What can hang from each mark
zasu: darabu mebi napuv
zarud: sives visem zasu
mebi: visem
darabu: visem
sives: darabu mebi zarud
napuv: zasu
visem: mebi

Known rows, with every way that one mark hangs from another
{sives {darabu visem} {zarud zasu}}: [-0.462  4.602 -0.223  0.803 -0.641 -0.221 -0.381 -1.334  1.406 -2.513
 -4.041 -1.022 -0.431  0.332 -1.180  3.211  2.802  4.383  4.142 -3.660
 -0.239  4.406  2.060 -0.421]
{zasu darabu mebi napuv}: [ 0.670  2.731  0.348  1.592 -3.273 -0.575  2.135  0.640  3.666 -1.406
 -3.224  3.331  1.245  0.047  1.135  2.145  0.663  1.715  5.120  0.037
  1.159  0.336  4.990  0.272]
{zarud {zasu mebi}}: [ 2.594  3.072  1.165  0.682 -4.724 -0.237  0.123  0.559  1.946 -1.604
 -3.377  0.844  0.874  0.610 -0.857  1.603  1.301  2.861  3.251 -1.338
 -2.840  1.916  2.790 -0.093]
{zasu napuv}: [ 0.626  2.651 -1.658  0.557 -0.709  0.901  1.058  0.849  2.545 -1.766
 -1.661  0.505  1.583  1.368 -0.240  2.406  0.793  1.945  1.873 -4.024
  0.333  1.204  3.366  1.563]
{sives {darabu visem} mebi {zarud zasu}}: [-0.556  5.222 -0.471  1.521 -2.033 -0.699 -0.774 -1.699  0.993 -2.956
 -4.023 -1.219 -1.016  0.751 -1.433  4.538  2.849  5.523  4.636 -2.294
 -0.636  3.773  1.843 -0.924]
{napuv {zasu darabu {mebi visem}}}: [-0.279  0.669  1.060  0.227 -5.815  0.272 -0.005  1.000  4.315 -1.720
 -1.740  1.273  1.063 -2.203  0.082  2.314  1.971  1.104  5.901  0.231
  0.942  0.918  4.663  0.026]
{sives mebi {zarud visem}}: [ 1.889  3.701 -1.884  2.354 -1.153  0.927 -1.038 -0.209  1.841 -2.655
 -1.626 -0.947 -0.656  1.749 -1.313  4.735  2.146  4.648  2.138 -2.687
  0.560  1.730  2.369 -0.360]
{mebi visem}: [ 0.332  2.012 -0.684 -0.578 -2.799  1.993 -1.093  1.438  2.563 -1.927
 -0.840 -1.435  1.158  0.033 -0.898  3.179  1.937  1.672  2.921 -2.443
 -0.146  0.963  3.714  0.632]
{sives {darabu visem} zarud}: [-0.347  4.216 -1.647  0.832  0.759  0.900 -0.690 -1.515  2.007 -2.272
 -1.942 -1.143  0.166  0.715 -0.607  3.500  2.822  3.231  3.969 -2.252
  2.153  4.585  3.072 -0.487]
{visem mebi}: [ 2.794  2.750 -1.724  0.399 -2.317  1.543  0.143 -0.431  2.085 -2.529
 -2.149 -1.646  2.183  1.666 -0.859  1.210  0.520  1.961  0.870 -0.300
 -1.098  0.874  2.618  0.661]
{zarud visem zasu}: [ 2.283  2.652  1.223  1.094 -3.426  0.806 -0.447  1.403  1.802 -2.279
 -3.241 -0.783  0.123  1.356 -1.976  1.965  1.055  3.336  1.379 -4.631
 -1.264  1.196  0.915  0.480]
{zasu darabu {mebi visem} napuv}: [-1.126  1.969  0.583  0.850 -4.402 -0.043  0.784  1.982  4.096 -1.581
 -3.337  3.297  0.793 -1.728  0.600  3.117  1.219  1.551  6.995 -0.129
  1.294 -0.069  5.627 -0.228]
{zarud {zasu napuv}}: [ 0.566  3.084  0.179  0.486 -2.102 -0.083  1.266  0.803  1.966 -2.263
 -3.715  0.641  0.898  0.840 -1.040  2.200  0.675  3.151  2.199 -5.222
 -2.164  1.255  2.525  1.665]
{sives zarud}: [ 2.003  3.594 -1.683  0.714  0.552  1.494 -0.097 -1.038  1.869 -2.132
 -1.216 -1.452  0.751  1.059 -0.483  3.523  2.030  2.976  1.405 -3.311
 -1.035  2.483  3.684  0.527]
{zasu darabu}: [ 1.734  2.857  0.627  0.452 -2.085  0.488  0.797 -0.292  2.862 -2.159
 -1.743 -0.403  1.373  0.461  0.087  2.433  1.051  1.261  2.677 -0.461
  0.137  0.093  3.599  0.367]
{napuv {zasu {darabu visem} mebi}}: [-0.642  1.322  1.179  0.367 -4.102 -0.007  1.307  0.357  3.912 -2.004
 -1.700  1.404  1.528 -0.654  0.841  0.847  2.168  0.511  6.178 -0.048
  2.805  0.979  3.497 -0.453]
{sives mebi}: [ 1.965  3.507 -1.661  0.790 -3.117  0.779 -0.225 -0.322  1.909 -1.960
 -0.693 -1.341  1.023  1.625 -0.926  3.692  1.602  2.963  1.896 -0.972
 -0.743  0.789  2.539  0.535]
{sives {zarud visem}}: [ 2.208  3.163 -1.366  1.776  0.168  1.859 -0.597  0.064  2.115 -2.282
 -1.510 -0.982 -0.116  1.334 -0.944  3.436  1.722  3.277  1.411 -4.174
  0.872  2.537  2.689  0.113]
{zarud sives visem}: [ 2.125  1.817 -1.499  3.183 -0.731  1.662 -0.499  0.429  2.272 -2.357
 -1.634 -1.009  0.158  2.282 -1.789  1.746  1.066  3.202  1.434 -4.655
  2.026  1.602  3.023  0.543]
{napuv zasu}: [ 1.323  1.421 -1.108  0.000 -2.286  1.246  0.434 -0.122  2.738 -2.013
  0.045 -1.547  1.878  0.466 -0.931  1.567  1.347  1.412  0.686 -3.629
 -0.112  2.012  2.399  1.690]
{zasu darabu napuv}: [ 0.211  2.792 -0.130  0.991 -1.035  0.185  1.802  0.257  3.321 -2.183
 -2.644  1.352  1.364  0.365  0.479  2.621  0.590  1.612  3.364 -2.035
  0.862 -0.115  4.116  1.072]

Rows
[ 0.089  4.572  0.341  1.357 -2.266 -0.811 -0.379 -0.825  1.805 -1.983
 -4.574  0.976 -0.571 -0.036 -0.854  2.659  2.943  4.492  5.746 -1.381
 -0.289  4.915  2.916 -1.259] -> {sives {darabu visem} {zarud {zasu mebi}}}
[ 1.535  1.455  0.815  0.916 -4.763 -0.295  1.308 -0.281  3.984 -1.769
 -1.525  1.129  1.508 -0.874  0.335  1.361  1.480  1.268  4.069  0.578
  0.685  1.352  3.964  0.333] -> {napuv {zasu darabu mebi}}
[-0.782  2.321  0.749  0.444 -5.453 -0.056  0.171  2.513  2.633 -1.771
 -4.607  2.575  0.469 -1.049 -0.732  2.542  1.499  3.002  5.907 -3.308
 -1.470  1.120  4.003  0.251] -> {zarud {zasu {mebi visem} napuv}}
[-0.046  3.521 -1.788  0.749 -4.852  0.487 -1.813  0.033  2.217 -1.721
 -1.479 -1.557  0.142  0.084 -1.660  4.682  2.418  3.833  3.937  0.362
  0.480  2.533  3.020 -0.244] -> {sives darabu {mebi visem}}
[-2.002  2.608  0.390  0.443 -0.753  0.438  1.629  1.019  3.350 -2.669
 -2.706  1.551  1.195  0.281  0.779  2.268  1.279  0.940  5.804 -2.608
  3.055 -0.104  3.725  0.212] -> {zasu {darabu visem} napuv}
[ 0.404  2.026  1.285  0.295 -5.098  0.397 -0.296  1.178  3.777 -1.681
 -2.493  1.355  0.912 -1.138  0.248  2.872  1.967  1.386  6.236  1.531
  0.536  0.087  5.358 -0.737] -> {zasu darabu {mebi visem}}
[ 2.029  2.689 -2.180  3.942 -1.211  0.864 -0.891 -0.444  2.162 -2.038
 -2.053 -1.138 -0.171  2.047 -2.219  2.029  1.467  4.216  2.032 -2.979
  2.850  3.494  2.701  0.272] -> {zarud {sives darabu} visem}
[-1.270  2.711 -0.241  0.625 -1.419  0.625  1.726  0.545  3.259 -3.281
 -4.059  1.146  1.779  0.710  0.631  1.131  0.412  1.286  5.097 -0.553
  2.764 -0.635  3.585  0.243] -> {zasu {darabu {visem mebi}} napuv}
[-0.364  1.428  0.275  0.103 -3.051  0.923  1.094 -0.363  3.422 -3.526
 -2.462 -1.108  2.109 -0.095  0.023  0.344  1.169  0.496  3.920 -0.134
  2.243  0.209  2.428  0.307] -> {napuv {zasu {darabu {visem mebi}}}}
[ 0.202  2.605  0.419  0.279 -2.470  1.082  0.750 -0.168  2.930 -3.251
 -3.231 -0.829  1.934  0.948  0.032  1.021  1.050  0.974  4.304  1.077
  1.856 -0.644  3.025 -0.418] -> {zasu {darabu {visem mebi}}}
[ 1.773  4.573 -0.639  1.296 -0.834 -0.448 -0.464 -1.880  1.143 -2.303
 -3.776 -1.451 -0.359  0.332 -1.575  3.505  2.212  4.972  1.974 -3.092
 -2.564  4.530  2.728  0.255] -> {sives darabu {zarud zasu}}
[ 0.501  4.176 -2.780  1.011 -0.085  1.060 -0.517 -1.865  1.939 -3.007
 -3.468 -1.757  0.783  1.212 -0.767  2.264  2.184  3.616  3.649 -0.430
  1.682  4.011  2.838 -0.718] -> {sives {darabu {visem mebi}} zarud}
[-1.373  2.757  0.874  0.990 -2.633 -0.376  1.882  1.411  3.709 -1.857
 -3.301  3.640  1.194  0.081  1.392  1.706  1.409  1.135  7.376 -0.323
  3.265  0.133  4.600 -0.279] -> {zasu {darabu visem} mebi napuv}
[ 0.147  3.532  0.134  2.982 -3.466 -0.774 -0.129 -0.611  2.063 -2.034
 -4.546  0.858 -0.181  0.872 -1.538  0.923  2.107  4.375  5.977 -1.852
  1.006  4.058  3.572 -0.866] -> {zarud {sives {darabu visem}} {zasu mebi}}
[ 0.212  0.584 -0.434 -0.110 -5.869  1.137 -0.746  1.370  3.569 -1.353
 -0.667  0.307  1.404 -1.516 -0.748  2.073  2.283  1.342  4.369 -1.585
  0.417  2.323  3.824  0.418] -> {napuv {zasu {mebi visem}}}
[ 1.142  3.270  0.361  2.733 -2.458 -0.527  0.717  1.333  2.296 -2.341
 -5.342  2.899 -0.892  0.381 -0.781  2.709  1.326  4.695  4.334 -4.833
 -0.688  2.904  3.051 -0.369] -> {sives {zarud visem {zasu mebi napuv}}}
[ 1.288  2.245 -1.063  3.990 -2.143  0.513  0.747  0.894  1.994 -3.718
 -6.225  0.312  0.026  1.791 -2.472  0.667 -0.278  4.888  2.182 -5.452
 -0.002  0.783  2.686  0.825] -> {zarud sives {visem mebi} {zasu napuv}}
[ 1.802  2.856 -0.241  3.828 -3.723  0.149 -0.546  0.239  1.462 -3.017
 -3.734 -1.331 -0.913  2.184 -2.845  2.840  1.258  5.574  2.189 -4.485
 -0.702  0.889  1.885  0.121] -> {zarud {sives mebi} visem zasu}
[ 0.513  3.941  0.042  1.290 -4.409 -0.519 -1.380 -0.239  2.060 -1.705
 -4.751  0.526 -0.919 -1.402 -1.352  3.990  2.983  5.070  5.563 -1.113
 -2.193  4.451  4.158 -0.867] -> {sives darabu {zarud {zasu {mebi visem}}}}
[ 2.423  3.453  1.504  2.479 -2.167  0.188  0.188 -0.616  2.154 -4.030
 -6.193 -0.839 -0.332  0.534 -1.271  2.333  0.883  4.694  2.777 -1.602
 -1.546  0.681  2.307 -0.538] -> {sives {zarud {visem mebi} {zasu darabu}}}
[-0.433  3.407 -0.229  2.365 -1.477 -0.036 -0.295 -0.893  1.520 -2.539
 -4.132 -1.191 -0.100  1.301 -2.257  1.564  1.999  4.348  4.122 -3.857
  0.822  3.498  2.516  0.050] -> {zarud {sives {darabu visem}} zasu}
[ 0.454  3.770 -0.597  1.145  0.255  0.002  1.225 -0.184  1.601 -2.779
 -4.225  0.500  0.004  0.464 -0.828  3.459  1.204  4.361  2.435 -6.258
 -2.377  2.461  3.279  1.217] -> {sives {zarud {zasu napuv}}}
[ 1.739  4.692 -0.469  1.374 -1.986 -0.077 -0.068 -1.314  1.006 -2.860
 -3.299 -1.536 -0.429  0.789 -1.434  4.755  2.040  5.468  2.002 -3.057
 -3.272  1.797  2.643  0.198] -> {sives mebi {zarud zasu}}
[ 0.379  2.630 -0.924  2.734 -0.952  0.113  1.360  0.125  1.824 -2.634
 -4.274  0.335  0.276  1.253 -1.592  1.845  0.472  4.305  2.532 -6.511
 -1.616  1.551  3.736  1.690] -> {zarud sives {zasu napuv}}
[ 1.843  4.409 -2.478  3.002 -1.735  0.292 -1.469 -1.295  1.758 -2.357
 -2.130 -1.224 -1.022  1.500 -1.511  5.038  2.233  5.576  2.437 -1.188
  1.213  3.990  2.035 -0.553] -> {sives darabu mebi {zarud visem}}
[ 2.410  2.262  1.067  3.955 -3.166  0.100  0.412 -0.356  2.389 -3.961
 -6.188 -0.793 -0.031  1.360 -2.028  0.815  0.026  4.360  2.664 -2.004
 -0.282 -0.347  2.649 -0.201] -> {zarud sives {visem mebi} {zasu darabu}}
[-0.272  3.102 -2.027  2.319 -0.219  0.925 -0.367 -1.032  2.050 -2.022
 -1.863 -1.133  0.461  1.728 -1.387  1.722  2.042  3.013  3.989 -2.694
  3.436  3.735  3.443 -0.086] -> {zarud {sives {darabu visem}}}
[ 0.042  2.644  0.785  3.052 -1.025 -0.836  1.921 -0.187  2.469 -3.040
 -5.227  1.251  0.178  0.508 -0.889  2.196  0.193  3.919  3.812 -4.600
 -0.748 -0.060  4.574  1.213] -> {zarud sives {zasu darabu napuv}}
[-2.278  3.705  1.595  1.016  0.232 -0.485  1.720 -0.014  2.427 -3.401
 -5.462  1.316 -0.167 -0.230  0.356  3.468  1.698  3.274  6.007 -4.987
  0.324  0.817  3.691  0.137] -> {sives {zarud {zasu {darabu visem} napuv}}}
[ 2.813  3.783 -2.696  2.599 -1.003  1.173 -1.111 -1.275  2.032 -2.818
 -3.691 -1.823  0.010  1.452 -1.743  2.397  1.594  4.556  1.717 -0.755
  1.013  4.172  2.197 -0.514] -> {sives darabu {zarud {visem mebi}}}
[-0.100  3.445 -1.952  0.831 -2.299  1.257 -1.396 -0.104  1.956 -2.396
 -1.445 -1.730 -0.221 -0.066 -1.038  5.936  2.940  4.208  3.553 -2.068
 -0.765  1.526  4.310 -0.279] -> {sives {mebi visem} zarud}
[ 2.869  3.055 -2.025  1.886 -0.634  1.975 -0.491 -0.428  1.932 -3.159
 -3.092 -1.598  0.440  1.764 -1.231  2.373  1.203  3.561  1.063 -2.217
  0.617  2.095  2.486 -0.053] -> {sives {zarud {visem mebi}}}
[ 0.424  2.881 -0.933  4.278 -2.936 -0.269  0.519  1.058  1.818 -3.138
 -4.696  0.785 -0.892  1.834 -2.432  2.964  0.647  6.010  3.020 -6.138
  0.403  0.696  2.410  0.663] -> {zarud {sives mebi} visem {zasu napuv}}
[ 0.862  2.392  2.419  2.391 -5.010 -1.282  1.496  2.121  3.297 -2.167
 -5.816  3.692 -0.145 -0.231 -0.268  1.715  0.466  3.139  5.452 -1.823
  0.246  0.313  3.036 -0.222] -> {zarud visem {zasu darabu mebi napuv}}
[ 1.869  3.390 -2.531  4.436 -2.717  0.198 -1.226 -0.823  2.075 -2.198
 -2.259 -1.279 -0.786  2.196 -2.506  3.345  1.717  5.443  2.396 -1.588
  2.706  2.999  2.454 -0.182] -> {zarud {sives darabu mebi} visem}
